What can hang from each mark:
kivug: debe pimim
mimom: pimim
funa: buzipi pimim
pimim: funa kivug mimom rubifan
keka: betop pimim
rubifan: betop buzipi pimim
betop: keka rubifan
buzipi: funa rubifan

In the rows, zero is written as 128.
Known rows, with every way that one mark hangs from another:
rubifan[betop buzipi[funa] pimim[kivug]]: [117   4  43 128 162 127 111 109 127 129 111 152 120 121 153 158 173 134
  90 137 142 118 104 177 123  76 143 148  97 144 123]
mimom[pimim[funa rubifan]]: [ 97  78 153 114 107 137 149 123 147 118 132 134 129 115 141 133  94 180
  92 148  84 143 148 177 142 123 189 119 128 160 170]
funa[buzipi[rubifan] pimim]: [113  58 140 102 141 149 151 147 175 141  94 197 152  99 142 163  51 118
 137 136 103 139 113 165 156 114 156 167  98 146 131]
betop[keka]: [111  70 118 135 107 117 118 132 150 126  86  95 118 134 116 144 156 123
 127 127  65 144 161 115 119 136 150 136 122 141 136]
keka[betop pimim[kivug rubifan]]: [113  92 128 125 171 127  93 201 145 126 116 157 132 127 114 155 162 176
 126 137 106 141 191 161 129 140 191 155 175 160 143]
buzipi[funa[pimim] rubifan]: [105  34 148 116 149 132 146 147 163 123  91 170 154 111 143 172  73 116
 116 148 100 152 122 206 132  80 165 150 102 139 137]
mimom[pimim[rubifan[betop]]]: [105  45 123 108 142 120 117 150 146 141 135 175 121 128 146 126 154 166
  92 138  92 123 159 166 126 108 185 113  79 150 152]
kivug[pimim[rubifan]]: [108  50 125 122 125 113 131 174 139 124 107 145 133 146 120 127 133 161
 150 131 104 144 145 126 126 106 195 120 135 167 145]
betop[keka rubifan[buzipi pimim[mimom]]]: [113  85 113 110 109 121 169  79 129 113 103 148  90 159 124 153 147 143
 109 116  98 132 120 145 122 124 125 159 120 129 129]
keka[pimim[kivug rubifan]]: [112  65 114 125 155 149 105 179 146 112 107 126 125 115 122 158 152 162
 123 144 122 123 190 144 116 126 190 155 149 163 152]
buzipi[rubifan]: [114  74 117 122 148 132 123 161 151 120 112 153 143 124 119 146 137 141
 136 149  92 122 135 177 110 111 164 134  96 135 122]
funa[buzipi[rubifan[betop[keka[pimim]]]]]: [120  45  71 126 165 128 140 190 144 149 112 168 127 135 138 184 136 128
 122 142  78 129 136 154 121 134 163 149  68 127 126]
pimim[funa kivug mimom rubifan]: [113  85 140 101 123 138 160  85 143 101  95 124 139  87 114 141 125 158
 117 142  95 139 149 154 149 123 192 132 157 156 190]
buzipi[funa rubifan]: [110  49 115 128 156 120 151 154 142 115 106 152 151 120 131 172 103 120
 128 152  93 137 119 203 116  84 165 127  97 134 122]
funa[buzipi pimim[kivug mimom rubifan]]: [117  59 155  81 133 143 160 103 174 127  67 189 144  73 130 156  67 125
 135 116 128 148 150 127 185 121 179 173 144 171 182]
rubifan[buzipi pimim]: [109  69  79 135 125 138 131  96 140 116 116 123 114 133 137 142 151 167
 110 135 134 128 122 137 107 116 131 161 121 149 112]
betop[keka rubifan[pimim[funa]]]: [102  75 141 127 108 118 153 125 124 124 126 114  92 147 131 146 122 125
 109 122  47 150 106 153 129 131 132 126 152 150 139]
betop[keka[pimim[funa kivug]] rubifan]: [110  83 143 122 125 161 137 173 128 120 113 116 100 144 122 166 132 125
  93 147  59 125 150 177 129 140 163 150 151 138 150]
rubifan[pimim[funa]]: [101  83 113 137 123 141 157 108 136 116 124 107 115 112 130 140 116 152
 108 138 101 151 104 153 120 126 147 134 160 164 141]
kivug[pimim[rubifan[betop]]]: [111  28 108 118 142 107 129 174 132 141 120 158 128 144 130 123 172 158
 137 133  91 133 142 131 121  98 195 106 100 156 147]
rubifan[betop[keka] buzipi pimim[mimom]]: [118  56  58 121 122 111 148  60 136 127  94 136  99 141 132 146 204 152
  96 123 110 139 127 122 115 126 136 153  91 128 140]
pimim[funa kivug[debe]]: [111  68 126 137 127 148 142  98 152 124 113 129 132  82 107 143 130 156
 116 126 138 123 124 182 116 127 168 123 177 153 154]
betop[keka rubifan[buzipi]]: [112  72 132 117  99 127 140 115 134 123 115 121 109 159 131 152 148 133
 110 135  54 113 147 146 122 119 128 145  95 113 113]
mimom[pimim[funa kivug rubifan[betop]]]: [108  39 125 100 136 136  99 141 141 138 126 165 126 110 147 123 146 165
  82 146  85 119 143 189 151 111 201 113 104 156 179]
pimim[rubifan[betop buzipi]]: [112  41  96 118 127 117 137  94 135 129 135 128 132 121 149 139 188 177
 105 150  85 111 167 132 107 102 160 129  74 126 132]
kivug[debe pimim[funa[buzipi] rubifan]]: [105  45 130 134 111 109 207 118 143 138 128 158 146 104 124 153  61 181
 149 110 138 151  96 145 139 123 190 107 171 174 158]
betop[rubifan[buzipi pimim[funa kivug]]]: [111  71 117 112 126 155 135 100 123 117 132 136 109 133 140 144 123 151
  95 142 108 107  93 191 138 108 136 153 144 145 129]

Rows:
[108  65 131 126 124 110 124 153 131 128 115 137  86 155 125 145 150 113
 128 109  68 138 122 139 118 126 128 133 134 152 122] -> betop[keka rubifan[pimim]]
[103  29 147 106 134 124 130 118 157 142 116 152 131 101 149 135 147 144
 108 134  77 143 167 133 127 104 172 132 100 148 159] -> funa[pimim[rubifan[betop]]]
[115 112 114 114 150 190 213 124 147 112  97 150 130  84 119 177  70 136
  96 155 141 137 126 167 160 142 178 175 165 157 170] -> keka[pimim[funa[buzipi] kivug mimom]]
[117  64 131 117 139 115 155  88 157 115  93 163 134  81  96 145 148 169
 143 104 160 127 162 157 113 127 187 127 165 159 173] -> pimim[kivug[debe] mimom rubifan]
[102  87 128 122 114 147 180  83 121 113 154 128 105 138 145 146 110 161
  88 145  93 120  91 181 122 110 126 145 135 136 120] -> betop[rubifan[buzipi pimim[funa]]]
[115   9  88 129 151  86 123 154 134 137 101 148 138 138 140 169 157 109
 120 141  50 141 128 183 113  90 164 113  61 115 132] -> buzipi[funa rubifan[betop[keka]]]
[122  77  69 111 138 152 128  77 146 108  83 154 116 118 120 141 156 155
 112 128 168 122 119 153 130 116 149 177 136 153 139] -> rubifan[buzipi pimim[kivug mimom]]
[115  47 104 101 119 141  77 132 152 122 102 162 132 132 141 132 136 182
 101 140 129 103 161 174 143 111 185 156  96 152 147] -> mimom[pimim[kivug rubifan[buzipi]]]
[110 116 160 114 137 126 154 133 132 130 148 171 125 154 123 144 144 152
 108 142  77 119 137 188 126 119 132 149 129 115  94] -> keka[betop[rubifan[buzipi]]]
[102  99 135 127 108 130 196 102 138  97 101  89 118 120 120 170 123 176
  98 145  69 168 180 129 122 153 188 143 158 145 191] -> betop[keka[pimim[funa mimom rubifan]]]
[115  58  77 122 139 106 143 102 139 131  89 144  93 130 121 140 195 128
 111 111  93 154 127 121 117 131 147 135 113 146 153] -> rubifan[betop[keka] pimim[mimom]]
[110  61 136 116 119 135 116 119 142 114 108 105 139  98 127 137 131 157
 122 145  79 132 154 149 143 117 185 124 148 160 171] -> pimim[funa kivug rubifan]
[112  73 140 118 124 128 180  60 149 109 105 140 137  70 101 148 128 183
 124 118 143 136 143 172 124 131 194 117 182 158 190] -> pimim[funa kivug[debe] mimom rubifan]
[112  54 129 103 136 135  73 170 157 125 101 172 128 122 128 126 131 158
 117 129 118 117 162 169 147 115 195 136 119 169 160] -> mimom[pimim[kivug rubifan]]
[104 135 171 125 170 144 167 206 133 128 154 175 110 154 115 161 132 144
 102 146  85 133 158 192 113 137 155 154 165 135 105] -> keka[betop[rubifan] pimim]
[111  63 125 121 127 158 153 118 162 145 114 190 133  84 126 151  55 155
 102 115 168 122  92 203 157 136 174 135 158 167 156] -> mimom[pimim[funa[buzipi] kivug[debe]]]
[112  70 125 104 145 113 177  99 138 121 119 148 126 103 124 137 171 151
 116 137  91 135 166 133 118 113 178 117 103 139 165] -> pimim[mimom rubifan[betop]]
[108  73 114 104 113 131 206  30 130 113 132 122 135 103 142 144 156 191
  79 161  83 129 148 154 125 111 173 126  95 120 170] -> pimim[funa mimom rubifan[betop buzipi]]
[104  66 129 145 114 135 185 126 144 130 120 141 131 123 107 137 108 174
 128 124 144 147  97 176 108 122 182 109 175 160 146] -> kivug[debe pimim[funa]]
[105  63 118 139 121 114 123 164 144 113 104  92 116 140 127 166 156 162
 123 133  71 149 199 110 104 143 175 142 134 151 153] -> betop[keka[pimim[rubifan]]]
[116  87  84 112 124 159 158  55 140 102  95 130 119 108 125 144 133 169
  92 142 149 132 102 169 142 123 153 169 154 152 156] -> rubifan[buzipi pimim[funa kivug mimom]]
[108  81 119 109  95 134 203  71 132 103 109 133 139 138 126 136 108 200
 112 152 114 146 124 150 141 110 197 136 137 144 170] -> kivug[pimim[funa mimom rubifan[buzipi]]]
[117  65  95 137 139 149  82 183 150 122  75 111 110 137 115 162 172 128
 117 137 102 132 178 136 116 145 169 165 140 151 143] -> betop[keka[pimim[kivug]]]
[115  80 151  94 137 168 135 108 175 119  60 172 128  90 114 139 119 116
 113 131 133 142 151 156 152 119 171 176 144 157 168] -> funa[pimim[kivug mimom]]
[112  52  78 142 120 144 129  61 144 122 118 130 121 100 125 147 140 191
 103 117 176 118  96 180 111 125 146 147 172 154 137] -> rubifan[buzipi pimim[funa kivug[debe]]]
[108  65 117 115 118 116 214  54 135  94 104 129 143 109 138 172 107 164
 106 147 118 145 154 160 127  86 169 143 110 131 153] -> pimim[mimom rubifan[buzipi[funa]]]
[113  93 103 115 138 153 154  91 142 105  91 142 114  97 113 139 129 142
 107 132 134 146 102 165 145 127 166 153 176 169 169] -> rubifan[pimim[funa kivug mimom]]
[113  80 123 117 136 144 181 134 147 128 121 154 155  98 135 164  62 136
 128 153  81 133  92 179 151 121 161 137 110 140 136] -> pimim[funa[buzipi[rubifan]]]
[108  60  96 136 105 124 127 123 140 112 108  88 119 150 137 172 159 190
 106 143  84 133 201 114 102 137 164 164 110 132 139] -> betop[keka[pimim[rubifan[buzipi]]]]
[113  82 122 131 132 131 197 117 153 123  94 183 124 125  90 137 123 164
 139 110 180 143 114 164 103 122 184 124 168 158 149] -> kivug[debe pimim[mimom]]
[124  60  85 120 171 123 122 117 157 121  90 207 126  98  94 149 144 163
 147 101 193 124  96 203 100 126 172 142 155 160 146] -> buzipi[rubifan[pimim[kivug[debe] mimom]]]
